What can hang from each mark:
godaran: resos
lenebif: suta
suta: depad pupun
resos: suta
folu: lapeka
lapeka: folu suta
depad: folu godaran suta
pupun: suta

Known rows, with every way that one mark hangs from another:
godaran(resos(suta)): [-23.3  -9.7 -28.7  11.0  -9.4 -13.8   3.8  18.6  19.1   3.9 -16.5  -0.1
  19.2  31.9 -27.1  -9.9  10.2   1.5]
lenebif(suta(pupun)): [ 10.8   2.4 -14.0  18.4  -0.1 -20.8  19.9   9.0  32.1  19.1  -2.9  21.5
 -13.2  26.6 -17.1 -27.5  13.9 -27.1]
depad(folu godaran suta(pupun)): [  7.6 -11.8   4.4 -24.9   3.0   4.6  12.3  19.7  47.5  40.4   1.0  40.5
  -3.6  23.3 -25.1  -0.8  -2.4 -10.1]
resos(suta(depad(folu(lapeka)) pupun)): [  8.0   3.7 -14.3 -17.4 -45.1   3.9 -11.6  32.7  57.9  56.0 -12.4  38.1
   8.1  16.3 -23.1 -22.7 -21.1  40.6]
pupun(suta(depad)): [ 41.6  -7.8  -7.8 -10.7 -14.1 -10.0 -14.8   8.0  22.7  -9.2  -8.1  -8.3
   6.3  11.2   6.7   5.0  -0.9   3.6]
depad(godaran(resos) suta(pupun)): [  0.1 -18.7  -3.2  -8.8  14.2   4.6  26.4  23.1  54.7   5.3  -7.0  20.0
  13.0  30.9 -13.9  -2.1  11.0 -33.5]
folu(lapeka(suta(depad(godaran) pupun))): [ 26.7  -4.8   4.5 -45.4  -3.7   8.9   5.7  14.4  65.0  40.8   4.1  -7.4
  -5.9   1.1  -7.1  -1.0  -7.7 -30.3]
pupun(suta(depad(godaran))): [ 51.3  -9.0 -10.6 -39.2  14.7  -8.1  -5.9   0.1  27.2 -10.4 -10.5 -32.1
  -5.5  16.7   5.1   5.2  -1.2 -34.3]
folu(lapeka): [  2.0  -9.4  -5.7  -3.0 -32.5   2.6 -10.3   4.3  16.0  37.4  -0.4  11.2
 -23.8  16.7 -18.1  -3.1  -9.2   6.5]
lenebif(suta(depad(godaran) pupun)): [ 33.8   0.1 -19.0 -24.2  35.7 -10.5  21.5   4.5  52.6   4.5 -10.1 -18.5
  -3.7  26.3  -1.9 -28.9  11.0 -56.0]
depad(folu(lapeka) godaran suta(pupun)): [  9.9 -10.9   5.5 -26.2 -24.6  15.8   4.2  22.8  51.5  66.2   0.8  56.6
 -22.4  20.4 -28.3   0.6 -19.9   8.2]
lapeka(folu suta): [-23.6  -7.4   7.8 -11.9 -30.5   4.6 -10.1   5.0   7.6  39.7  13.0  12.4
  -0.9  -8.4 -19.4   5.8   5.4  45.9]
resos(suta(depad pupun)): [  6.3   5.3 -16.4  -9.4  -2.5 -16.6   8.0  24.1  63.9   4.0 -17.0   9.2
  26.8  18.7  -8.4 -25.9   6.6   6.4]
suta(depad pupun): [ 24.0  -3.0  -1.3 -14.5   2.6   1.0   5.3  17.6  55.8   2.8  -4.0  -1.7
  22.1  16.3   3.3 -20.1   4.2  -9.7]
depad(folu godaran(resos) suta(pupun)): [  0.7 -19.3  -2.5 -17.5   3.1  15.5  15.1  29.5  44.9  31.9  -2.9  34.5
  15.6  31.4 -26.1  -1.5  -0.8 -17.0]
resos(suta(depad)): [ -0.6  -3.1 -25.6  -7.9   4.1 -16.3  -7.1  13.0  35.3   0.4 -17.5 -10.0
  24.5  17.8  -9.7 -12.6   5.2  19.4]
depad(folu godaran): [  9.7 -11.1  -9.9 -35.2  11.7   5.7  -4.6  -0.6   7.5  37.6   1.9 -13.8
 -15.7  24.8 -26.5   0.0  -4.8 -30.3]
lenebif(suta(depad(folu godaran))): [ 28.2  -9.2 -27.0 -32.2  28.1   1.7  -6.6  -1.1  14.1  28.6  -6.8 -22.4
  -5.9  26.8 -16.1 -14.4  -2.0 -26.2]
resos(suta(depad(godaran))): [ 10.0  -4.2 -26.6 -35.0  29.6 -14.3   2.3   4.1  40.5  -3.1 -20.2 -33.7
   8.7  21.9 -11.2 -11.4   5.9 -22.7]
resos(suta(depad(godaran) pupun)): [ 15.2   4.1 -19.2 -34.2  27.0 -15.2  17.6  16.0  69.0   1.3 -19.1 -15.0
  11.9  23.0  -9.6 -24.2   6.2 -32.6]

Rows:
[ -7.1 -27.1 -10.5 -18.2   5.4  16.9  -1.5  18.6  17.6  29.1  -4.0  14.6
  12.8  31.4 -27.2  12.5  -1.6  -5.3]
depad(folu godaran(resos) suta)
[ 33.3  -5.2  -3.5 -47.6  14.5  13.1   3.5  13.3  49.8  29.7  -2.0 -10.4
  12.0  21.1  -9.8 -15.4  -7.9 -33.0]
suta(depad(folu godaran) pupun)
[ 45.1 -17.6 -15.0 -38.1  -2.2  14.6 -14.3  15.3  17.0   9.3  -9.5 -24.0
  14.7  26.9  -6.5   6.8 -11.1 -26.0]
pupun(suta(depad(folu godaran(resos))))
[  8.6  -1.8  11.0 -51.9   2.9  14.7   7.9  11.0  55.9  28.3   6.9  -9.0
  10.9  -7.9  -1.7  -6.8   1.6   5.2]
lapeka(folu suta(depad(godaran) pupun))
[ 45.8  -8.4  -6.8 -19.7 -55.3  12.4 -34.7  15.4  18.5  43.7  -3.1  20.9
 -11.6  10.2  -8.9   5.5 -28.8  36.9]
pupun(suta(depad(folu(lapeka))))
[ 23.1  -3.0  -0.3 -21.7 -11.3  10.7  -6.6  23.0  43.9  30.8   0.3  12.1
  24.3  16.2  -8.7 -17.0  -7.2   5.1]
suta(depad(folu) pupun)
[ 12.1 -22.2 -11.6 -45.1  12.0  19.4 -11.6  18.3  18.6  33.0   4.0 -32.4
  30.3  12.5 -17.7  10.8  -2.2 -24.0]
lapeka(suta(depad(folu godaran(resos))))
[-13.8  -0.1  16.1 -11.2 -34.2   4.6   6.3  16.6  38.5  43.2  14.3  31.0
   2.0  -7.4 -16.8  -5.1   4.5  34.4]
lapeka(folu suta(pupun))
[ -7.0  -2.3 -24.1 -15.7  15.1 -11.4  29.1  20.7  54.1   6.4 -17.9  -4.4
   7.8  37.7 -25.4 -19.8  10.3 -49.8]
depad(godaran(resos(suta(pupun))))
[ 41.8  -8.4  -8.2 -17.2 -24.9   0.2 -26.7  13.3  14.3  17.7  -4.0   6.6
   9.3  12.6  -4.6   5.2 -12.1  21.0]
pupun(suta(depad(folu)))
[ 28.2  -8.8 -25.3 -15.2  34.9   1.4  23.6  13.3  53.0  -2.0 -13.6 -25.3
  14.7  35.6  -1.3 -30.1  12.2 -62.3]
lenebif(suta(depad(godaran(resos)) pupun))
[ 14.1  -3.3   6.4 -17.7  -4.2  -4.8   5.1  20.9  54.6  16.6   6.4   3.8
  26.5  -0.5  -2.5  -2.5   7.7  -7.8]
lapeka(suta(depad pupun))
[ 17.2   3.2 -17.4 -42.7  11.5  -3.8   6.1  22.7  58.3  29.1 -14.7  -0.7
  14.5  24.6 -20.6 -22.4  -5.0 -17.8]
resos(suta(depad(folu godaran) pupun))
[  1.2  -1.4   9.6  -3.8 -39.8  -2.3   4.7  20.2  44.7  54.3  11.4  32.1
 -16.1   1.1 -21.5   1.3  -7.1  -1.8]
folu(lapeka(suta(pupun)))
[ 35.2  -0.8 -19.2 -30.7  24.1   1.0   9.4   9.8  43.1  33.8  -5.5  -4.0
  -2.5  28.0 -13.5 -27.5  -1.2 -38.1]
lenebif(suta(depad(folu godaran) pupun))
[-14.7  -1.6 -21.4  12.9 -13.0 -15.1  19.5  31.0  46.1   8.0 -15.5  17.1
  21.5  32.3 -24.5 -22.8  10.5 -11.1]
godaran(resos(suta(pupun)))
[ 19.3 -13.1  -5.9 -50.6  13.2   8.1 -13.9   7.4  21.0  40.7   7.2 -24.6
  12.3   3.5 -17.4  13.8  -4.1 -17.2]
lapeka(suta(depad(folu godaran)))
[ 44.5 -17.4 -18.3 -30.0  11.1   4.5  -2.4   9.7  25.6 -19.7 -14.3 -38.8
  10.9  24.6   4.9   4.3   0.4 -44.0]
pupun(suta(depad(godaran(resos))))
[ 26.5  -5.8   3.4 -50.3  11.2   7.7   2.1  18.4  49.1  42.3   8.2  -7.2
  15.0   4.3 -15.3   0.5  -4.0 -30.4]
lapeka(suta(depad(folu godaran) pupun))
[ 54.1  -9.0  -8.2 -46.4 -28.8  14.1 -25.7   8.3  21.8  43.7  -6.1  -2.8
 -24.8  13.5  -8.8   7.8 -29.0  -1.9]
pupun(suta(depad(folu(lapeka) godaran)))
[  6.9   4.2 -15.2 -15.2 -14.1  -6.1  -3.4  30.2  54.2  29.3 -12.9  22.9
  27.4  20.0 -19.9 -22.8  -4.3  24.0]
resos(suta(depad(folu) pupun))
[  1.1 -19.5  -4.3 -26.2   8.9   4.3  -3.6   9.1  16.7  36.0  -0.1  22.0
  -6.6  21.9 -27.4  14.0  -3.5   2.2]
depad(folu godaran suta)
[ 24.8   0.9 -15.3   3.3   7.3 -13.1  12.6  13.2  49.1   6.6  -7.5   6.4
  10.8  21.7  -0.7 -28.9  11.8 -16.1]
lenebif(suta(depad pupun))
[ 26.2  -3.9   0.4 -22.7 -41.7  21.4 -14.5  25.7  49.9  55.9   0.7  29.8
   3.3  14.4 -12.0 -17.3 -23.2  23.9]
suta(depad(folu(lapeka)) pupun)
[ -0.2  -4.5 -21.6 -10.3 -20.0   5.0  -0.5  39.3  51.4  22.6 -15.9  17.8
  46.0  28.4 -19.8 -24.2  -3.8  15.8]
godaran(resos(suta(depad(folu) pupun)))
[ 16.4  -4.6   6.5 -23.1 -16.6   5.5  -7.5  28.2  46.5  44.2  10.4  16.5
  26.7   0.7 -14.6  -1.9  -3.8   9.5]
lapeka(suta(depad(folu) pupun))
